Each row was made from one path, in order. Every step used is in the known rows, and no mark comes twice. Write each row's path.
In the rows, zero is written as 128.
Known rows:
difun, sepeze, medulal: [115 151 109 123 110 151 113 145 132 138  78 108  80  54 127 147 137  96
  92 105 181 187 106 125 143  64  93]
difun, sepeze, didad: [ 87 129 117 121 117 130 112 151 127 145 121 105  87  75 138 120 120  82
 106 131 188 158 110 129 107 100  73]
vuze, sepeze, difun: [ 80  99 144 120 119 156  93 123 115 135  75 132  98  87 120 110 133  81
 100 128 177 160 103 129 160 156 105]
difun, sepeze: [107 120 115 122 115 148 121 141 136 128  79  99  98  77 137 122 124  91
  96 141 180 170 112 144 133  80  88]
gonekan, difun, sepeze, medulal, matakap, nulez: [148 173 136 131 126 131 127 142 108 135 114 128  84  86  95  97 137 121
 152 139 137 183 124  91 152  94 105]
gonekan, difun, sepeze, didad: [ 90 132 111 131 126 118 112 150 121 159 140 121  98 112 121  80 102  76
 114 169 212 159 121 112  94 135  77]
gonekan, difun, sepeze: [106 124 105 131 122 132 126 145 132 144  99 119 105 113 116  84 106  79
 105 178 199 179 125 132 122 118  93]
gonekan, medulal, matakap, nulez: [101 118 163  90 105 110 109 134 122 107 121 122 119  71 106 127 142 173
 142  97 149 168  91 101 194 125  94]
gonekan, medulal, sepeze, didad: [ 67 134 139  83 105 119  86 137 130 138 130 140 101  90 108 164 113 120
 111  98 190 167  94 103 146 154  64]
nulez, matakap, difun, sepeze: [109  97 136  84 140 162 119 139 142 113  77 117 103  85 125 135 111 120
 115 178 168 154 130 146 109 137 105]
difun, sepeze, medulal, matakap, nulez, gonekan: [138 184 141 118 116 146 128 147 107 144  87 112  89  51  93 105 149 138
 136  70  77 169 117  85 173  89  87]
matakap, nulez: [ 82 106 114  98  91 115 125 151  86 123 100 108 132  81 127 110 155 141
 134  84 141 196  99 123 167  79  93]
liso, sepeze: [ 93 108 126 114  91 141 133 127 121 129  84 119 110  66 128 123 120  98
 110 112 225 178 103 155 162  80  89]
matakap, difun, sepeze, medulal: [102 126 110 100 104 158 100 147 117 137  78 108  72  68 125 152 133  93
 105 120 169 170 125 127 119  91 114]
matakap, nulez, gonekan, difun, sepeze: [ 99 141  97 121 113 124 128 165  90 161  96 112 131 114  88  49 122 111
 116 111 111 195 131  99 143 114  88]
liso, sepeze, medulal, matakap, nulez, gonekan: [122 168 152 110  93 138 140 133  93 142  93 134 104  40  82 106 146 147
 145  42 124 169 111  93 204  88  88]
nulez, gonekan: [ 64 127 116  94  98 135 122 152 114 139  89 118 136  78 124  88 132 129
 104  86 147 170 100 118 167 136  70]
matakap, nulez, gonekan: [ 68 127 111  94  91 119 126 163  82 141  93 111 148  82 108  80 151 151
 128  49 103 188 105 109 180 105  79]
matakap, difun, sepeze: [ 90  92 115  99 111 156 107 143 119 130  79  98  88  92 135 129 119  84
 107 156 169 159 130 150 109 110 111]
sepeze, difun: [ 70 115 128 107 121 150 103 138 116 134  89 126 113  78 129 111 122 103
 122 127 191 167 101 145 152 147  99]
sepeze, medulal, gonekan, difun: [ 89 145 104 107 103 137 110 141 104 156 130 144 116  92  99 106 113 144
 108 100 185 212 121  88 127 135  77]
nulez, gonekan, difun, sepeze: [ 92 148 102 122 120 137 126 154 124 161  92 121 123 112 101  55 101  93
  95 144 160 170 126 113 132 147  79]
medulal, matakap: [110 119 162 105 113 138 130 122 136 109 110 124 111  72 135 108 126 129
 145 151 169 141  96 133 168 132  83]
vuze, sepeze, medulal, matakap, nulez: [133 135 169 121  99 131 116 123  99 121  98 132  83  63 105 127 174 135
 140  82 115 171  99  84 199  91 103]

Which path is each row?
[106 127 158  83 102 149 105 130 114 118 106 130  87  67 125 140 138 134
 153 131 166 138 114 119 153 144 111]
sepeze, medulal, matakap, difun
[121 131 129  81 138 180 108 134 131 130  90 133  90  56 103 158 107 153
 103 120 148 184 146 111  91 132  89]
nulez, matakap, difun, sepeze, medulal, gonekan
[ 88 111 136 115 113 161 118 123 117 134  75 132 103  64 116 122 106  79
 121 121 224 169 109 157 157 121 108]
liso, sepeze, difun
[ 75 134 145  83 122 156  85 130 129 131  84 146 106  86  97 165 107 107
 113 116 175 172  98 129 164 181  99]
gonekan, medulal, sepeze, difun
[115 160 101 130 117 138 116 147 125 151  95 127  88  90 111 109 120  88
 102 143 201 188 119 111 130  99  98]
gonekan, difun, sepeze, medulal
[ 94 113 168  91 127 130  83 135 146 131 136 119  67  77 118 142 103 115
 121 160 188 114 123 110 111 171  95]
gonekan, medulal, matakap, difun, sepeze, didad
[100 177  90 121 108 128 121 168  88 170  95 124 113  95  79  77 137 117
 112  73 113 209 127  80 150  97  94]
matakap, nulez, gonekan, difun, sepeze, medulal
[108 173 145  96 102 131 127 147  91 137 105 129 118  56  93  99 159 168
 152  50  87 170 102  80 199 116  83]
sepeze, medulal, matakap, nulez, gonekan
[ 79 114 109 105 107 134 120 140 109 148 129 135 136 115 111  80  98 135
 114 132 186 198 125 107 122 153  73]
medulal, gonekan, difun
[ 80 132 139  81 103 137 101 130 136 121  90 135 114  88 108 168 118 124
 101 107 179 187  92 120 169 137  80]
gonekan, medulal, sepeze
[ 98 125 126 117  95 156 101 124 109 147  94 136  90  68 108 142 141 127
  79  60 150 200 114  87 154 107  78]
vuze, sepeze, medulal, gonekan
[119 153 102 118 111 163 110 137 127 149  94 118  84  55 115 149 119 121
  85  82 154 202 126 110 117  76  75]
difun, sepeze, medulal, gonekan
[ 61 131 109 105 106 120 121 154 108 155 108 135 149 116 102  48 110 120
 112 124 166 176 111 107 157 169  75]
nulez, gonekan, difun
[ 98 129 157  85 121 148  95 136 147 132  88 116  92  78  98 116 103 129
 108 133 144 125 129 109 146 182  98]
nulez, gonekan, medulal, matakap, difun, sepeze
[ 60 158 141  75 121 159  87 138 123 146  75 146 119  88  78 133 103 119
 104  85 137 166 103 108 173 214  82]
nulez, gonekan, medulal, sepeze, difun
[ 91 136 108 128 128 135 108 147 120 168 154 130 101 114 106  78  82 102
 109 147 182 178 140  98  72 148  61]
medulal, gonekan, difun, sepeze, didad
[ 81 141 162  86 108 125 108 135 148 126 111 132 122  68 100 103 117 163
 112  98 156 137  93  99 194 179  71]
nulez, gonekan, medulal, matakap
[ 70 117 164  63 104 133  94 137 128 127 106 131 120  81 101 110 114 159
 121 111 149 124 114 106 170 207  93]
nulez, gonekan, medulal, matakap, difun
[ 94  94 162  82 109 144 113 126 120 111 104 122 102  90 136 113 125 127
 157 167 165 122 117 139 145 161 106]
medulal, matakap, difun
[125 108 155 105 126 161 118 127 137 114  87 104  77  86 131 120 113  97
 141 187 154 123 133 144 121 135 111]
medulal, matakap, difun, sepeze
[100 137 153  96 107 130 137 148  97 128 105 118 134  72 106  72 143 161
 157  84  83 156 105  99 191 131  79]
medulal, matakap, nulez, gonekan
[ 84 138 139  96 128 169 112 127 116 131  75 138 103  89 112 136 112  85
 137 137 153 167 110 142 150 167  93]
medulal, sepeze, difun
[114 111 163  91 120 146  92 126 152 113  97 111  82  82 118 144 106 118
 116 169 180 131 121 125 139 153 112]
gonekan, medulal, matakap, difun, sepeze
[129 157 138 125 130 134 141 149 107 148 110 122 118 114  85  42 119 122
 147 142  98 158 134  93 156 142  88]
medulal, matakap, nulez, gonekan, difun, sepeze
[114 111 174  99  99 150  94 116 114 121  92 140  67  73 115 140 149 107
 128 128 153 132 117 102 166 148 116]
vuze, sepeze, medulal, matakap, difun
[117 131 133  86 135 167 110 142 135 121  76 126  86  61 118 158 124 126
 108 143 169 167 126 125 117 119 106]
nulez, matakap, difun, sepeze, medulal
[ 73 150 109 127 124 122 113 162 117 176 132 124 112 113 102  52  94  86
  99 135 170 153 126  97 103 163  60]
nulez, gonekan, difun, sepeze, didad
[ 63 156 136  72 115 143  94 147  90 148  80 139 127  90  65 128 122 139
 124  51  89 192 109  92 186 179  91]
matakap, nulez, gonekan, medulal, sepeze, difun
